Known rows, with every step that occurs
luvone loburis sunir dapuzi feli bobe: [-13  -6   3  16   9  -6   8  14  -6 -38  11  -5   7  -6   6  -8   5   1
  -7]
dapuzi feli: [ -6   1  -2  10   5  -2   0   5  -6  -5  14   4  10  -5   3 -26  -7   9
  -1]
dabon luvone loburis sunir feli bobe: [-14  -3   1   4   9   6  16   7  -1 -40   5 -10   1  -1   5  -1  18  -5
  -7]
sunir feli: [  4  25  -5  -5  12   7   6  -4   3 -10   8  -9  -5   0   1  17   7  -7
  -4]
loburis sunir: [-13  -4   3   0  -6   3  11  -5  -5  -7  -2   0  13  -2   4  29   3   3
   5]
feli sunir: [ -4   3 -16  10  -6   4  -1   3  -2   5  -4  -1  -3   4 -13   2  17   0
  -5]
luvone loburis sunir: [-12   3  -1   6  -6   4   6 -11  -7 -18  -1   2  21  -3  -3  20   3   3
  -3]
luvone dabon loburis: [  1  -2  -3   1  15  20  -1  -2  -6  -6 -12  -6   5  -2 -17   4   7   2
  -1]
loburis luvone: [-17 -17   2   6   3   1   9   1  -4  10  11   8   9   3   2  20   3   1
  -1]
feli sunir dapuzi loburis luvone dabon binip: [ -5  16  -1  13  17  16  -8   0  -7  -7   8   5   9   6 -18   7   7   2
  -9]
loburis dapuzi feli: [ -7  10   5  17  -4  -6   3   4  -5   5  21   7  15  -8   6 -11  -4  10
 -10]
bobe feli sunir dapuzi loburis: [ -6  27  -4  21  13  -4   0   7   1 -19  -5  -5  -4   0 -11  -7  10  -2
 -19]
bobe feli sunir dapuzi loburis luvone dabon binip: [ -6  15  -4  14  22  16  -6   1  -7  -9  13   2  11   7 -17   0  12   1
 -10]
dabon loburis: [ -3   3   1  -6   9  15   5   0  -2  -5 -14  -7  -1   0 -15  -2   3   4
   0]
dapuzi loburis luvone dabon binip: [ -8   6   3   9  15  16  -7  -2  -6  -4  11   7  12   5 -15  -7   1   3
  -7]
feli sunir dapuzi loburis: [ -5  30  -1  20   8  -3  -2   6   2 -18 -10  -3  -6  -1 -12  -1   5  -1
 -18]
dapuzi feli sunir: [ -8   4 -17  17  -3   3  -1   6  -6   2   5   2   3   0 -12 -15  13   6
  -6]
dabon loburis sunir feli bobe: [-17  -5   1  -1  10   7  20   9   0 -33   4 -14  -3  -1   3  12  17  -7
  -3]
sunir dapuzi loburis luvone dabon binip: [ -3  16   5  10  19  15  -8  -1  -6  -9   9   6  11   4 -14   6   1   1
  -7]
luvone loburis sunir dapuzi feli: [ -1  21   2  16  10  -3   1   0  -9 -24   9   1  18  -7   3  10  -6   7
  -4]

Rows
[ -2  19   4  11  13   1   5   3  -8 -20   4  -2  13  -6   2  14  -6   8
   1]
dabon loburis sunir dapuzi feli
[ 11  26 -11  12  15  -2  -1   5  -1 -12  -1 -11  -3   3  -4  30  17  -4
  -6]
bobe feli sunir dapuzi
[ 13  29  -6  11   8  -1  -4   4   0 -11  -8  -6  -6   2  -6  39  11  -4
  -5]
feli sunir dapuzi
[ -9  -4  -1   1  10   1  13  12   3 -28  10 -12 -10  -1   6  -2  15  -9
  -6]
sunir feli bobe
[ -7  12 -12  25  -7   4  -1   4  -7  -1   7   6  11  -1 -12 -19  16  10
 -15]
dabon luvone loburis dapuzi feli sunir
[-19 -15   3   2   9  11  13   1  -5   6   1   4   9   2  -8  20   5   3
  -1]
dabon loburis luvone
[-12  27  -1   1   9   7  14  -6   1 -20   4  -8   3  -2   0  23   8  -5
  -7]
dapuzi loburis sunir feli
[  2  19   8  18 -10   1  -1  -6  -1  -3   6   7  16  -3  -2   0   6   6
 -20]
dabon luvone loburis dapuzi
[ -4   4   2   4  14  17  -7  -3  -7  -1  12   7  12   5 -12   2   2   2
  -2]
loburis luvone dabon binip
[-22   2   5   8  -4   1  11  -3  -3 -14  -5   1  12  -3  -1   8   1   4
  -5]
dapuzi loburis sunir
[  9  28   7   9   9   2   1  -6  -4 -30 -11  -3  11  -2   1  42   2   0
  -2]
dabon luvone loburis sunir dapuzi
[ -3  28   7  15  11  -5  -2   4   3 -20  -8  -2  -4  -3  -6  -2  -3  -1
 -15]
sunir dapuzi loburis
[-13  -9   5  13   9  -7  11  17  -5 -33  11  -6   3  -5  10  -4   5   1
  -3]
loburis sunir dapuzi feli bobe
[-21   4   2  20   8  -2   8   5  -2  -2   4   7   5   2  -7  20   6   0
 -14]
feli sunir dapuzi loburis luvone
[-16 -16   4  17   5   0   9  17  -5 -19  16  -3   7  -7   3 -20   9   3
 -11]
luvone dabon loburis dapuzi feli bobe
[  5  12   1   1  13  17 -12  -3  -6  -6   7   3   8   4 -13  -8   1   2
  -1]
luvone dabon binip
[ -1  18   4  13  10  -4   3   3  -7 -18   9   0  14  -6   7  14  -6   7
   1]
loburis sunir dapuzi feli
